Each row was made from one small tree. The marks that hang from a mark follow it in brackets, in alphabetical order. Every link used is in the known rows. Write each row's tree.
Known rows:
femu{podet{gira}}: [ 2.04  1.03  1.69 -0.56  0.03  1.90 -0.15 -1.62 -1.12 -1.02  1.13  3.36
 -0.23 -2.00 -0.05 -1.11  0.85 -0.52 -2.09 -0.67  0.77  1.62]
podet{femu{teviz} gira{futu{kudit}}}: [ 2.72  2.46 -0.99 -0.01  1.01  0.77  1.34  0.73 -1.17  0.15  2.63  1.02
  0.30 -0.03  1.56 -2.34  0.01 -0.33 -8.41 -1.71 -0.98  0.85]
podet{femu{futu teviz{gira}}}: [ 0.40 -0.06 -1.03 -0.87 -0.98 -0.15 -0.20 -0.46 -0.91 -1.79  3.02  0.78
  0.85 -3.48  1.87 -3.75  1.51 -2.49 -3.64 -2.04 -0.60 -1.39]
teviz{gira{futu{femu{podet}}}}: [-0.22  1.14 -1.03 -2.60  1.71  0.15 -0.04 -2.65 -1.18  0.43  1.91  0.36
 -0.52 -4.43 -0.36 -2.10  1.41  0.40  3.29 -0.79 -0.96  0.81]
kudit{lemeg}: [ 0.67  0.18  0.70 -1.09  1.40 -0.62  0.20 -0.03  0.29 -1.41  1.22  0.17
 -2.19  1.53 -3.23 -0.36  0.74 -0.53 -0.96  0.61 -0.32 -3.12]
femu{futu teviz{gira}}: [-0.94 -0.20 -1.77 -1.57 -2.60  0.13 -0.44 -0.83 -1.81 -1.01  2.89  1.70
 -0.11 -4.96  3.19 -2.54  0.70 -1.65 -1.57 -0.15  0.02 -0.96]
femu{lemeg}: [ 0.63 -0.05  1.83 -0.34  0.10 -1.12  0.78  0.71  0.12 -0.44  0.21 -0.79
 -0.48  2.66  0.91  0.88 -0.63  0.32 -0.95  0.70 -0.69 -1.59]
futu{femu}: [ 1.34  0.35  1.70  0.74  0.98 -0.10  0.28  0.01  0.27  1.32  1.54 -0.93
 -0.68 -0.70  1.74  2.61  1.07 -0.44  1.42 -1.08 -0.48 -0.68]
podet{femu{teviz} gira{futu lemeg}}: [ 0.52  2.24  1.02  0.51 -1.71  1.07  0.96  0.98 -0.16  0.04  3.65  2.44
  0.67  1.52  2.36 -3.89  0.15 -0.39 -8.14 -2.04 -0.46  1.39]
podet{gira{futu lemeg}}: [-0.68  1.56 -0.35 -0.69 -0.74  1.64  0.38 -0.44 -0.67  1.17  0.70  1.87
  0.01  0.92  1.05 -2.47 -0.20  1.46 -2.86  0.31  0.40  2.16]
femu{futu{kudit} lemeg podet teviz}: [ 1.27 -0.20 -2.13  0.07 -3.51 -0.11 -0.49  0.31 -2.53  0.08  2.65  2.13
 -0.77 -2.84  3.98 -0.82  0.25 -0.67 -4.45 -0.40  0.76 -1.48]
gira{futu{femu{podet teviz} kudit}}: [ 1.18  1.67 -2.49  0.39 -0.24  0.01  0.31 -0.07 -1.57  2.86  2.92  0.53
 -1.17 -2.61  1.89  0.47  0.51  1.32 -1.22 -1.25 -0.54  1.14]
teviz{gira{futu lemeg}}: [-3.18  0.61 -3.47 -2.24 -0.66  0.38 -0.59 -1.32 -0.29  0.92  0.03  0.12
  0.73 -2.25 -0.09 -4.59  0.08  0.67  1.97 -0.28  0.09  0.97]
gira{futu{kudit} lemeg}: [-2.60  0.56 -6.21  0.20 -1.57  0.57 -0.75  0.60 -0.42  3.53 -1.09 -0.65
  0.61  0.12  0.58 -2.85 -0.70  2.26 -0.65 -0.29  0.99  1.48]
podet{femu{lemeg teviz}}: [ 1.69  0.64  2.74  0.94 -0.85 -1.48  1.23  1.99  0.61 -1.49  3.20 -0.10
  0.27  2.78  2.02 -0.75 -0.12 -1.61 -6.00 -1.81 -1.41 -2.06]
gira{futu}: [-0.81  0.87 -1.13 -1.11  0.47 -0.40  0.57 -0.88 -0.95  0.87  1.04  0.28
 -0.74  0.15 -0.97 -1.37  0.04  2.39  0.44  0.89 -1.03  1.64]
teviz{gira}: [-0.76  0.17 -1.43 -2.14  1.17  0.16 -0.35 -1.33 -0.23 -0.87 -0.38 -0.47
  0.57 -3.11 -0.30 -2.14  0.28 -1.08  1.94 -0.36 -0.16 -0.58]
futu{femu{podet} gira kudit{lemeg}}: [ 1.21  0.54 -1.22 -0.01  1.43  0.72  0.26 -0.01 -0.23  0.18  1.96 -0.14
 -1.86 -0.46 -2.13  4.32  2.17 -1.44 -2.49 -1.51 -0.09 -2.42]
podet{femu{lemeg}}: [ 1.66  0.06  1.81  0.07  1.16 -1.15  0.77  0.75  0.61 -1.35  0.96 -1.21
  0.58  2.67 -0.03 -1.07  0.47 -0.88 -3.19 -1.39 -1.16 -1.88]
podet{femu{teviz}}: [ 1.21  0.67  1.28  1.24 -1.02 -0.56  0.60  1.41  0.51 -1.09  2.92  0.57
  0.65  0.63  1.34 -1.44  0.37 -1.84 -5.25 -2.35 -0.84 -0.80]

Write each row's tree:
[ 0.65  0.41 -1.51  0.07  2.12  0.09  0.80  0.95  0.33  0.67  1.15 -1.97
 -1.78  1.13 -1.56  5.24  1.48 -1.30 -2.67 -0.82 -0.62 -3.29]  futu{femu gira kudit{lemeg}}
[ 2.34  0.85 -0.61  1.72 -0.04 -0.99  0.82  2.57 -0.13  2.57  1.84 -2.18
 -0.87  0.33  4.89  3.92 -0.58 -0.89 -3.00 -1.41 -0.45 -2.69]  futu{femu{lemeg teviz} kudit}
[ 0.44  0.34  4.33  0.15 -0.47 -0.04  1.29 -0.18  0.18 -0.79  3.27  0.81
 -1.03  1.72  0.84  4.91  1.67 -0.77 -1.64 -0.95 -1.27 -0.70]  futu{femu{lemeg podet} gira}
[ 2.42  1.52  0.46 -1.40  0.89  0.71  0.73 -1.10 -1.86  0.03  0.98  1.83
 -0.92  0.15  0.41 -1.01 -0.03  1.34 -3.21  0.36 -0.16  0.70]  femu{lemeg podet{gira{futu{kudit}}}}
[ 0.00  0.95  3.91  1.34 -2.56  0.54  1.09  0.48  0.13 -0.61  5.22  2.58
 -0.99 -0.32  2.22  4.51  1.58 -1.73 -3.63 -1.93 -0.99  0.43]  futu{femu{podet teviz} gira}
[ 3.45  1.19  3.38 -0.51  2.19  0.28  1.39  0.29 -0.05 -1.93  1.18  0.09
  0.46  2.71  0.80 -0.96  0.45 -1.29 -6.13 -1.12 -1.00 -1.22]  podet{femu{lemeg} gira}
[ 0.23  0.86 -3.61  1.15 -0.81  0.37 -0.47  1.61  0.11  3.05  1.24 -1.66
  0.39 -3.31  4.63  0.98 -0.07 -1.93 -1.20 -2.64  0.71 -1.65]  futu{femu{teviz{gira{lemeg}}} kudit}
[ 1.20  1.28 -3.11 -0.90  2.84 -0.61  0.50 -0.29 -0.97  2.44  1.35 -1.69
 -2.23 -0.42 -1.37  0.78  0.93  1.65  0.29  0.04 -0.95 -1.34]  gira{futu{femu kudit{lemeg}}}
[-0.39  0.85  1.00  0.70 -1.68  0.01  0.08  0.86  0.62  1.32  3.30  0.11
 -0.14 -2.06  4.29  0.66  0.53 -1.94 -0.33 -2.13 -0.16 -1.10]  futu{femu{teviz{gira{lemeg}}}}
[-0.82  1.39 -3.08 -1.07 -0.81 -0.39  0.36  0.30 -1.01  0.63  1.96  0.33
 -0.11 -2.89  1.91 -2.09 -0.78 -0.24 -2.16 -0.53 -0.69  0.09]  femu{teviz{gira{futu{kudit}}}}
[ 0.68  1.22  0.54 -0.66  0.69 -0.02  0.38 -1.66 -1.17  1.58  2.81  1.06
 -1.36 -1.66  0.01 -0.01  1.46  1.88  1.75 -0.52 -1.01  1.71]  gira{futu{femu{podet}}}
[ 1.14  0.96  0.93  0.50 -0.06  1.73  0.07  0.44  0.62 -0.53  0.71  1.06
  1.59  1.28  1.09 -3.05  0.75 -1.63 -5.64 -2.29  0.67  0.27]  podet{femu gira{lemeg}}
[ 0.55  0.78  0.22  1.48 -0.91 -0.65  1.71  2.76  0.28  1.24  2.59 -1.69
 -0.75  2.18  3.79  6.49 -0.20 -1.33 -5.53 -1.19 -1.20 -2.29]  futu{femu{lemeg teviz} gira kudit}
[ 0.20 -0.07  0.47 -1.99 -3.29 -0.25 -0.34 -1.34 -2.28 -2.03  4.05  3.18
 -0.74 -4.31  3.40 -2.82  0.96 -1.57 -2.21 -0.30 -0.05 -1.50]  femu{futu lemeg podet teviz{gira}}
[-2.82  0.63 -6.40 -1.92 -0.07  0.60 -0.92 -0.84 -0.58  2.02 -1.25 -1.03
  1.06 -3.06  0.13 -4.38 -0.28  0.68  1.39 -0.59  0.63  0.57]  teviz{gira{futu{kudit} lemeg}}
[-2.90 -0.56 -4.53  0.90 -5.23  1.03 -0.45  1.62 -1.17  0.86  1.90  1.36
  0.52 -1.46  3.71  0.38  0.16 -1.19 -6.05 -0.53  1.05 -0.41]  femu{futu{gira{lemeg} kudit} teviz}
[ 1.90  1.15 -2.56  0.57 -0.12  0.59 -0.53  0.13 -0.82  1.94  2.13  0.00
 -0.18 -5.41  3.40  0.94  0.74 -2.00 -0.76 -2.91  0.53 -0.99]  futu{femu{podet teviz{gira}} kudit}
[ 4.09  1.32 -0.96 -0.21  2.99  1.26 -0.22 -0.52 -0.92  1.18  1.33  0.14
 -2.05 -2.26 -0.52  1.76  1.78 -1.27 -1.87 -1.61  0.73 -2.45]  futu{femu{podet{gira}} kudit{lemeg}}
[ 0.76  1.13 -3.59 -0.26  1.92 -0.23  0.37 -0.27 -1.15  3.36  0.58 -1.79
 -0.83 -1.38  0.76  0.98  0.43  2.00  0.84 -0.37 -0.76  0.61]  gira{futu{femu kudit}}
[-0.52  0.83  3.41  1.35 -1.92 -0.08  1.62  1.47  0.65 -0.10  4.51  0.77
 -0.88  1.29  2.76  5.43  0.90 -1.58 -3.79 -1.22 -1.52 -0.49]  futu{femu{teviz} gira}
[-2.09  0.64 -0.81  0.04 -3.28  0.16 -0.29  1.03  0.39 -0.02  2.15  1.32
  0.60 -1.74  3.12 -2.45 -0.69 -1.82 -2.18 -1.32  0.40 -0.52]  femu{teviz{gira{lemeg}}}
[-0.63  0.94 -4.84 -3.26  2.81 -0.24 -0.13 -1.55 -1.15  0.24 -0.26 -1.22
 -0.81 -2.96 -2.49 -3.16  0.28  0.54  1.25  0.34 -0.58 -1.18]  teviz{gira{futu{kudit{lemeg}}}}
[ 1.49  1.78 -2.33 -1.27  1.99  1.34  0.74 -0.69 -1.66  1.28 -0.28  0.44
 -0.40 -0.68  0.27 -0.90 -0.38  1.56 -3.16  0.63 -0.13  1.64]  podet{gira{futu{kudit}}}
[ 0.66  1.01 -0.58  0.88  0.13 -0.23  1.24  2.20  0.34  0.49  3.37 -0.83
 -2.08  1.24  0.49  5.49  0.88 -1.97 -5.48 -1.25 -0.90 -3.48]  futu{femu{teviz} gira kudit{lemeg}}
[-3.30 -0.55 -0.88  0.61 -5.90  0.74 -0.03  1.03 -0.77 -0.56  3.54  2.72
  0.11 -0.43  3.47  0.05  0.64 -1.16 -5.34 -0.14  0.36  0.02]  femu{futu{gira{lemeg}} teviz}
[ 3.42  1.13  4.54 -0.05  1.10  0.50  0.78 -0.71 -0.55  0.16  2.66  1.08
 -1.22 -0.12  2.40  2.40  1.29 -0.60 -1.02 -1.06 -0.43 -0.73]  futu{femu{lemeg podet{gira}}}
[-2.17 -1.13 -5.30 -0.17 -3.60  2.20 -1.66 -1.16 -1.80  0.43  0.02  2.30
  0.80 -3.58  0.49 -1.12  1.77 -0.46 -2.25 -0.88  2.04  0.81]  femu{futu{gira{lemeg} kudit} podet}
